Each row was made from one small tree. The marks that hang from a mark follow it in brackets, in alphabetical order. Every link used is in the known rows. Write each row's tree.
(in the rows, 128 means zero)
Known rows
zadif{bevod gutapen}: [138 175 138 151 119  96 170 138  74 129 175  96  60 134  83 139 113 165
 128 102 192 122 169 122 132 102 107  92 133 132 211 165 157 168 144  99
  93 107 104 162 154  93 146 134 110 157 138 150 117  94 129 119 130  82
 176]
mavut{damiz vofib}: [133 151 116  82 131  68 132  84 151 114 145  90 113 166 142 115 131 149
  78 115  96 151 116 118 165  23 116 166 172 116 174 125 137 145 137 104
 119 159  93 121 155 138 134  95 139 142 114 124 129 109 159 101 146 117
 132]
pini{zadif}: [140 160 142 146  98 120 159 128  90 122 145  91  69 103  75 126 116 155
  79 142 142 157 136 133 116  47 146 144 139 128 197  99 127 161 113 106
 143 129  91 137 159 100 119 128 100 139 133 144 156 111 135 128 127  84
 166]
karu{navofe{bevod mafo}}: [142 148 111 157 145 123 172 115 141 156 117  88 132 117  88 101 108 159
 108 113 171 132 124 126  92  98  85 199 122 167 153 115 120 149 110 108
 155 151 160 131 124 142 124 125 103 133 119 142 151  96 112 118 128  96
 190]
fakig{zise}: [136 112 129 111 129 113 208 127  83  94 140  93  86 118  80 139 119 138
 124 116 170 137 148 121 131  83 143 135 131 147 200 119 116 166 128 109
 140 140  78 137 152 103 106 138 115 132 106 121 122 141 138 117 141 119
 176]
gavip{mavut{damiz visir vofib{navofe{gutapen mafo}}}}: [105 119 137 119 136 134 135 111 190 112 136 109 153 105 151 106 125 171
 132 111  89 159 103 142 189  75 104 161 108  94 106  81 103 187 120 131
 129 134 123 122 107 148 183 105 140 129 134 136 140 102 113 103 105 133
  66]
vofib{mavut{damiz gavip visir} navofe{gutapen}}: [101  98 104 135 139  84 125 129 139  75 138 105  98 108 129  91 112 178
 134 146 107 161 131 156 167  95  91 135 138 104 122 120 121 153 171 125
 129 119 105 140 142 157 140 146 148 103 155 144 153  70 139 116 115 153
  44]
mavut{vofib}: [125 151 129  90 117  96 141 111 116 127 138  82 101 143 122 122 132 142
  82 121 136 150 148 106 131  36 122 141 162 124 193 111 133 150 126 103
 122 155  94 116 147 123 126 104 129 145 119 127 123 113 152 117 146 121
 157]
parapon{mavut}: [117 127 137 137 136  78 177 118 105 109 135 104  91 127 103 115 126 154
 124 121 164 146 139 125  86  61 134 133 162 153 212 135 124 168 118  87
  90 182  95 135 161 138 118 116  93 141 114 130 142 123 136 118 142  98
 179]
ludo{navofe{bevod gutapen mafo vofib{mavut{damiz}}}}: [121 142 120 172 152 134 163 133 183 165 100 141 182 119 125 109  77 168
 172 117 130 150 151 178 148 148  90 203  95 117  69 113 156 153 114 114
 178  97 100 102  99 164 159 138 141 107 112 140 106 137 134 128  94  88
 120]
sava{fakig}: [101 132 147 103 130  87 167 141 108 112 142  89  83 139 110 148 111 117
  97 146 179 152 136 118 154  78 113 140 147 125 197 115 139 165 110 110
 116 146  62 128 160 121 109 120 119 126 105 119 128 112 156 108 140  94
 153]
fakig{zise{nubi}}: [149 110 136 113 142 121 228 134  91 100 138  83  83 102  90 115 105 137
 144 124 167 125 123 141 123 102 173 148 139 143 196 109 106 164 149 105
 157 170  96 139 139 101 100 131 100 122 109 117 114 144 145 110 148 138
 166]
gavip{mavut{damiz visir vofib{navofe}}}: [114 115 126  98 125  89 141  83 168  98 164 104  95 127 143 121 143 166
 113 115  93 154  97 130 186  33 122 142 149  89 172 102 103 170 130 108
 111 146 108 109 152 128 125 104 124 140 133 138 145  92 163  90 127 138
  61]
mavut{damiz gavip visir vofib{navofe}}: [128 126 106  83 127  61 136  75 167  83 149 107  69 167 149  94 152 181
  84 130  70 153 112 117 198  31 114 159 171  88 167 102 111 147 144 120
 112 152  87 135 163 130 128 108 156 120 151 130 148  71 169 116 135 161
  55]
peda{nubi{zise}}: [124 154 105 102 123 106 154 123  64 128 158  81  84 141 121 107 125 102
  86 131 143 128 147 134  88  89 144 124 136 163 211 109 147 127 128 123
 127 165 148 131 162 127 133  99  69 136 121 161 113 125 133 105 122 134
 180]
karu{navofe{bevod vofib}}: [151 129 106 187 141 107 149 104 145 177 119 116 108 141  67 129 102 160
 120 104 171 132 138 153 110  92 117 191 134 146 165 122 139 128 127 105
 177 135 155 114 132 135  79 140 111 132 112 166 129  98 133  95 116  90
 176]
gavip{mavut{visir}}: [133 119 143 127 123 120 169 109 118 109 160  91 107 115 118 135 116 152
 115 117 170 151 123 124 126  88 137 143 138 110 188 100 110 164 132 119
  95 148 110 131 136 109 122 129  85 140 131 129 148 106 139 114 105  99
 126]
ladal{fakig{zise} zadif{bevod gutapen}}: [133 145 110 131 104 133 239 149  91 106 186 130  15 147 100 125 132 169
 118 105 246 133 147 151 131 102 119  66  98 145 206 158 149 177 135 112
 137  95  30 169 129  30 128 150 155 116 117 162  66  98 154 117 106  85
 192]
foma{mavut}: [109 149 151  92 131  83 186 116  87  98 142  81  78 116  85 143 120 129
 104 125 157 147 135 116  77  57 105 128 142 143 197 131 137 153 149 124
 121 163  87 137 137 118 118 140  97 127 134 118 164 120 142 133 123 104
 190]
navofe{bevod gutapen{zadif} mafo vofib{mavut{visir}}}: [119 128 140 175 135 166 146 149 166 160 109 153 194 127 155 111 109 182
 116 139 135 163 175 201 157 153  99 170  76 128  76 110 160 136 118 116
 210  92 108 130  82 172 175 153 136 109 112 128 119 125 168 126  57  92
 135]
nibal{gavip{mavut}}: [158 113 149 131 112 102 165 122 113 143 147  79 125  88 106 131 121 154
 150 120 166 145 126 117 114  60 179 168 128 126 212  94 117 163 133 100
  97 156  87  96 133 113 130 108  69 145 118 104 129  76 132 124 143  79
 160]
zadif{bevod}: [140 154 137 144 125 100 124 117  92 133 163  81  76 127  72 134 114 148
 110 111 176 134 150 131 107  98 126 122 131 151 190 138 148 162 144 101
  86 123 113 139 146 104 127 134 100 140 127 150 118  95 138 125 127  92
 174]
pufi{fakig{zise}}: [126 116 124 114 142  87 192 130  73 106 147  50  73 120  88 167 108 128
 119 125 179 125 139 116 133  74 158 138 123 141 211 114 115 169 117 121
 155 145  60 156 161  85 109 137 129 132  96 131  85 147 162 110 144 146
 207]
sava{fakig{zise{nubi}}}: [127 104 150  89 143 104 244 154 107  93 141  89  74 127 104 133 100 115
 143 139 175 133 114 138 171 111 164 155 135 123 195 105 115 179 124 109
 164 162  55 137 155 100  97 125 122 120  90 104 102 139 159  98 149 129
 155]
rolo{mavut{damiz gavip visir vofib{navofe}}}: [111 135 118  84 137  47 158  75 185  88 143 115  69 170 139  92 139 173
 118 128  80 162  96 132 187  29 120 181 193  86 189 109 120 145 156 114
 113 140  75 110 155 154 114 117 154 121 171 148 141  60 172 111 142 151
  43]
ladal{zadif{gutapen}}: [112 163 117 138 103 109 203 139  89 123 152 118  52 143 129 133 125 158
  94 121 201 147 157 124 111  51 117  90 137 114 225 144 144 152 131 111
 115 147  68 157 141  90 117 127 114 136 125 143 129 100 144 109 136  94
 175]
mavut{gavip visir vofib}: [136 145 124  77 116  92 158  96 140 101 143 104  82 182 150  95 141 170
  72 126 110 155 135  99 165  55 126 173 178  92 180  94 119 142 144 131
 109 155  75 143 150 112 132 112 149 129 150 117 127  76 162 137 121 140
 107]
ladal{zadif}: [113 145 116 133 109 114 154 117 107 129 142  98  74 130 120 130 127 143
  82 129 191 159 138 134  91  50 135 119 138 133 206 116 137 143 130 112
 107 165  79 133 130 100 101 127 101 125 116 145 131  96 153 117 130 102
 176]
ludo{navofe{bevod mafo}}: [145 164 128 135 137 147 211 113 128 161 109 114 137 107  98 116 109 149
 124 122 178 143 125 111  96 115 101 190 117 137 155  91 121 165  85 108
 132 131  89 109 121 125 135 123  98 124 126 123 123 140 145 153 130  96
 181]
navofe{bevod gutapen{zadif} mafo vofib{mavut{damiz}}}: [125 138 123 175 143 127 141 122 194 161 106 155 205 138 166 109  99 184
 126 121 103 158 155 204 186 123  99 177  82 142  68 127 177 134 123 110
 200 102 106 122  89 191 182 133 140 129  99 123 117 129 164 112  79  76
 134]
navofe{bevod gutapen mafo vofib}: [117 131 133 179 140 158 150 131 175 171  99 142 171 124 104 134  98 162
 132 122 151 133 169 166 138 136 129 181  89 140 103  78 149 149 113 125
 176 109 138 123  79 153 170 135 124 125 120 142 117 119 118 129  91  79
 174]
mavut{damiz gavip visir vofib{navofe{gutapen{zadif}}}}: [138 134 110 115 129  97 132  78 159  97 127 141 125 153 166  92 150 185
  73 130  59 173 100 144 211  58 106 156 130  93 137  96 135 147 147 135
 169 141  55 140 135 154 151 115 161 126 142 125 126  95 179 109 111 154
  70]
ponolol{mavut{damiz gavip visir}}: [153 143 124 108 159  56 118  96 156  82 163  93  79 180 149 108 126 175
 129 118 100 166  95 125 167  98 101 206 181 101 176 127 120 126 191 136
  94 150  89 139 180 121 120 145 124 113 149 160 149  83 156 117 122 109
  78]
nubi{zise{fakig}}: [149 145 102  97 109 118 117 140  84 137 162 119  79 125  79 106  68 146
  92 131 157 127 152 123 100  97 122 123 114 149 209 136 133 143 134 112
 110 175 102 128 150 128 120 107  90 119 113 143 144 144 155  87 141 121
 170]
mavut{damiz gavip visir vofib{navofe{bevod}}}: [130 117  94  92 138  72 153  50 202 100 138 136  92 170 163  91 156 186
  87 135  70 142 112 114 199  48 116 185 166  88 148  94 109 145 132 115
 147 122  98 121 149 148 125 109 158 127 157 126 139  54 187 125 131 159
  70]
nubi{zise}: [126 147 118  92 116 114 147 121  80 137 145  99  79 146  98 115 109 131
  89 131 163 125 148 129  87  72 135 113 145 145 205 101 133 137 126 118
 109 180 123 135 159 127 131 111  85 123 125 147 130 121 140 101 141 114
 170]
ponolol{mavut{damiz vofib{navofe{gutapen mafo}}}}: [109 148 138 110 164 102 102 144 172 119 124  91 133 106 134 113 129 155
 151 115  79 159 116 142 159  76  67 167 120 126 124 102 125 160 155 123
 143 132 120  96 131 156 175 121 148 124 126 176 129 117 116  93 144 134
  90]
karu{navofe}: [145 139 116 151 135 100 149 127  85 134 133  59  87 115  59 114 106 141
 104 110 181 146 117 122  84  66  97 166 147 156 199 135 123 142 140 106
 133 173 139 134 157 121  88 131  97 132 113 158 148 105 112  96 141 107
 173]
vofib{mavut{visir}}: [109 124 132 108 125 108 141 150  96 101 150  79  94 114 117 108 112 148
 109 148 163 162 151 139 113  86  98 133 153 120 169 139 131 147 143  98
 113 134 113 138 151 135 118 141 114 111 131 131 144  97 153 123 113 128
 117]
rolo{mavut{damiz gavip visir vofib}}: [129 154 123  72 137  48 157  63 186  92 148 113  95 211 169  84 127 169
 103 117  82 164  87 122 189  40 122 215 212  77 182 116 133 138 160 119
 101 143  60 127 152 153 130 110 159 123 162 128 126  67 164 124 126 125
  69]

Write each row's tree
[116 119 107 106 137  87 122  88 167  87 132 121  99 152 145  92 137 177
 101 131  71 158 114 126 193  60 104 165 149  83 133  89 116 156 153 135
 143 139  88 135 138 145 145 117 164 114 155 137 131  73 145 113 118 162
  59] => mavut{damiz gavip visir vofib{navofe{gutapen}}}
[116 112 113 148 140  84 116 124 170 105 135 130 119 169 144  99  90 184
 140 126  99 158 147 179 192 121 117 171 143  89 101 124 153 131 175 136
 141 119 102 147 131 152 144 150 162 101 140 142 127  82 139 113  75 114
  52] => navofe{gutapen vofib{mavut{damiz gavip visir}}}
[123 130 127 175 137 165 173 123 130 155  94 139 173  68 115 124 132 165
 105 141 144 151 148 155 123 108 104 134  66 164 129  84 134 162 101 111
 195 112 103 118  90 170 166 134 104 134 118 130 135 128 155 125 116 117
 174] => vofib{navofe{bevod gutapen{zadif} mafo}}
[143 108 131 117 152 100 224 136  80 112 145  44  74 102  96 150  93 127
 132 134 180 116 116 135 127  96 190 154 132 137 205  99 104 168 134 119
 176 178  80 161 148  81 106 129 116 129  99 125  82 152 168 101 151 161
 198] => pufi{fakig{zise{nubi}}}
[141 145 111  73 129  61 140  67 174  90 152 111  91 204 169  91 139 178
  70 119  69 156 107 109 199  45 122 197 187  83 157 114 126 138 151 129
 107 158  76 148 163 127 136  99 162 126 145 115 130  75 166 126 120 136
  82] => mavut{damiz gavip visir vofib}
[103 144 135  93 119 119 148 139 134 128 119  85 101  98 104 119 145 157
  97 126 121 141 158 124 138  38 110 122 128 139 171  95 116 167 106 104
 120 157 116 111 128 130 155 103 133 137 132 136 141 112 143 116 151 140
 128] => mavut{vofib{navofe{mafo}}}
[155 155 114 193 147 158 180 119 128 169  97 117 186 105 114  96 107 166
  97 113 163 156 111 153 105 123  77 199  79 171 121 105 143 146 113 122
 217 139 128 136  95 166 145 130 104 138 104 134 133 122 118 115 104  96
 205] => karu{navofe{bevod gutapen{zadif} mafo}}
[ 94  97 117 142 128 111 146 154 104  87 127  99  86  85 113  98 111 171
 140 154 138 158 168 149 127 104  93 112 123 112 141 101 118 157 159 125
 137 120 106 135 132 142 131 160 141 105 154 148 139  75 137 130 118 160
  67] => vofib{mavut{gavip visir} navofe{gutapen}}
[124 121 113 128 125  59 124 111 176 105 149 120  88 188 138 103 109 188
 121 124  95 153 149 174 190  94 129 170 166  96 132 141 149 121 165 122
 112 136 100 144 153 138 127 141 150 107 143 135 144  81 167 118  95 104
  50] => navofe{vofib{mavut{damiz gavip visir}}}
[122 144 131 170 142 117 109 151 125 130 136 102 144  75 111 102 112 180
 134 121 115 162 147 199 150 116  76 106  66 166  96 158 166 171 141 100
 146 103 106 133 116 162 185 140 125 129 118 148 125 113 144 113 108 114
 111] => vofib{mavut{damiz} navofe{gutapen{zadif{bevod}} mafo}}
[ 96 123 137 154 135 151 140 161 108 129 108  89 122  63  75 127 114 149
 126 136 155 145 155 146 110  97 104 114  89 156 143  86 120 175 116 122
 136 140 130 129 102 144 164 130 110 117 131 149 144 125 104 119 130 125
 145] => vofib{navofe{gutapen mafo}}
[145 173 154 195 128 162 141 176 107 186 117 129 155 108  84 117  85 175
 161 100 169 163 178 204 127 173  94 131  58 143  95 138 184 162 121 114
 163  99  60 115  93 129 166 156 123 119 110 153  87 154 144 134  74  77
 141] => ludo{navofe{gutapen{zadif{bevod}} mafo vofib{mavut}}}
[149 146 124 165 130 129 184 107 137 176 116 138 118 132  77 146 105 150
 138 118 175 138 151 139 114 114 132 178 128 115 167  95 143 141 102 105
 159 121  81  93 129 124  96 141 103 125 115 145 108 142 171 127 117  87
 172] => ludo{navofe{bevod vofib}}
[166 184 155 205 129 174 141 147 114 193 117 135 154 127  74 132  96 172
 142  89 166 161 150 188 129 172 117 156  56 138 110 113 178 163 113 128
 160 116  58 126  90 116 170 145 113 119 110 152  82 160 140 131  71  66
 167] => ludo{navofe{gutapen{zadif{bevod}} mafo vofib}}
[137 143 116 209 142 148 159 155 148 187  93 134 188 111 112 103  90 181
 138 114 152 157 162 201 124 136  79 182  72 165  84 125 166 130 125 112
 230 116 140 119  88 178 149 150 131 129  98 149 118 119 131 104  84  89
 164] => karu{navofe{bevod gutapen{zadif} mafo vofib{mavut}}}
[ 94 111 112 130 141 100 135 142 165  87 126 110 116 102 138  76 110 189
 136 140  94 155 137 161 167 111  81 150 118 114  90 113 118 161 151 133
 124 130 118 145 123 160 179 137 155  96 159 135 156  78 125 130 106 147
  38] => vofib{mavut{damiz gavip visir} navofe{gutapen mafo}}
[114 131 119 153 136  88 128 139 185 130 111 131 148 152 138 101  83 189
 145 114  93 145 169 181 186 116 117 172 117 124  85 119 161 139 159 139
 126 131 110 143 110 155 186 134 162 116 135 134 128 101 116 126  97  88
  77] => navofe{gutapen mafo vofib{mavut{damiz gavip}}}
[120 134 115 187 133 112 141 173 140 153 100 104 126 125  89  89  74 187
 155 102 145 145 171 179 133 130  96 178 106 146 101 117 149 137 154 140
 158 146 144 138 106 145 152 148 157 118 132 163 129  90  87 113  97  97
 106] => karu{navofe{gutapen mafo vofib{mavut{gavip}}}}
[129 124 109 134 125  44 131 112 164 121 137 117  93 172 128 114 102 182
 128 119 101 141 165 169 185  72 136 156 159 120 147 143 160 122 166 115
 107 134  97 130 152 139 129 131 148 129 136 136 137  90 161 114 123  90
  77] => navofe{vofib{mavut{damiz gavip}}}
[161 143 111 223 141 137 156 108 130 184 102 142 165 131  87 125 100 166
 114 106 164 153 134 179 124 119 107 190  88 151 133 109 162 125 131 120
 235 125 125 125 104 160 103 149 113 141  99 159 116 122 145  91  89  85
 195] => karu{navofe{bevod gutapen{zadif} vofib}}
[115 122 106 164 145  97 148 112 218 144 106 151 168 155 158  97  87 196
 148 119  94 133 172 179 194 131 115 198 110 126  68 106 157 139 146 133
 159  95 124 131  98 172 185 133 164 127 137 130 125  85 130 138  95  91
  97] => navofe{bevod gutapen mafo vofib{mavut{damiz gavip}}}
[118 118 105  99 139  26 173  73 170  90 132 128  70 158 147  86 151 192
 120 112  71 146 124 117 172   8 134 146 185 120 194 123 118 172 132  95
  92 183  70 125 177 152 130  90 152 150 141 129 139  83 162 111 164 148
  87] => parapon{mavut{damiz gavip vofib{navofe}}}
[153 171 151 171 131 155 126 134 103 156 134 103 154 116 108 119 114 167
 103 109 157 155 146 160 130 138 105 133  69 168 130 123 166 169 130 120
 138 125  95 151  95 133 187 134 105 139 115 136 106 124 129 138  93  85
 191] => navofe{gutapen{zadif{bevod}} mafo}
[114 121 121 133 148 125 172  86 213 141 119 139 178  96 164 112 122 172
 139 112  96 137 117 132 187  65 110 172  89 120 105  68 113 188 108 116
 157 107 130  97  95 165 182  95 141 162 127 135 129  95 128 112 128 124
 110] => gavip{mavut{damiz vofib{navofe{bevod gutapen mafo}}}}
[114 118 119  97 129 123 150  93 153 123 138 115  94 122 131 119 159 156
  90 147 125 145 143 118 146  55 108 150 148 107 171  90 113 155 110  96
 161 116 117 102 138 141 112 122 132 126 137 138 133  84 182 119 131 162
 124] => mavut{visir vofib{navofe{bevod}}}
[118 130 137 132 117 107 143 159 165 127 128 112 102 158 127 103 107 188
 125 124 126 146 182 170 161 120 126 161 136 111 121 117 140 133 146 134
 111 139 108 144 124 126 159 145 146 101 152 133 142  91 145 140  89 104
  70] => navofe{mafo vofib{mavut{gavip visir}}}
[130 141 114 178 159 150 167 128 136 159 103 101 162  99  85  95  93 154
 126 111 175 139 120 132  92 125  77 204  97 163 119  98 128 158 118 124
 185 133 167 135 100 153 146 130 112 132 114 152 137 102  87 117 111 107
 198] => karu{navofe{bevod gutapen mafo}}
[153 166 134 164 141 182 208 116 116 169  90 138 197  96 122 114 108 155
 114 124 165 165 118 139 109 141  90 188  75 143 125  84 141 164  90 123
 192 124  54 117  92 147 160 133  99 130 108 117 107 161 155 149 102  93
 201] => ludo{navofe{bevod gutapen{zadif} mafo}}
[123 120 126 103 139 114 170  74 228 127 146 128 140 125 174 110 145 180
 117 115  89 143  99 128 197  62 112 184 123  99 126  84  97 175 100 109
 133 119 131 106 123 149 159  95 134 143 137 126 145  84 160 113 117 136
  82] => gavip{mavut{damiz visir vofib{navofe{bevod mafo}}}}
[103  90  91 143 152  90 150  98 168  91 130 132 119 110 153  86 114 182
 139 154 103 148 140 149 171 106  87 159 127 105 111 107 122 154 153 118
 159  90 117 129 132 170 135 150 150 111 151 140 146  56 160 128 111 155
  61] => vofib{mavut{damiz gavip visir} navofe{bevod gutapen}}
[142 159 139 190 119 123 127 155 137 161 122 135 143 142 125 108  96 203
 136 105 133 149 197 204 170 156 120 134  73 153  94 130 190 147 153 135
 143 100  80 147  92 140 195 151 150 136 130 144  96 100 145 143  75  77
 117] => navofe{gutapen{zadif{bevod}} mafo vofib{mavut{gavip}}}
[104 102 117 120 118  91 157 142 107  87 142  87  55  98 112 102 128 173
 121 151 138 153 168 138 133  78 107 111 151 116 174 116 117 146 149 110
 109 130 105 130 157 129 115 154 133 111 162 138 158  72 166 127 131 153
  61] => vofib{mavut{gavip visir} navofe}
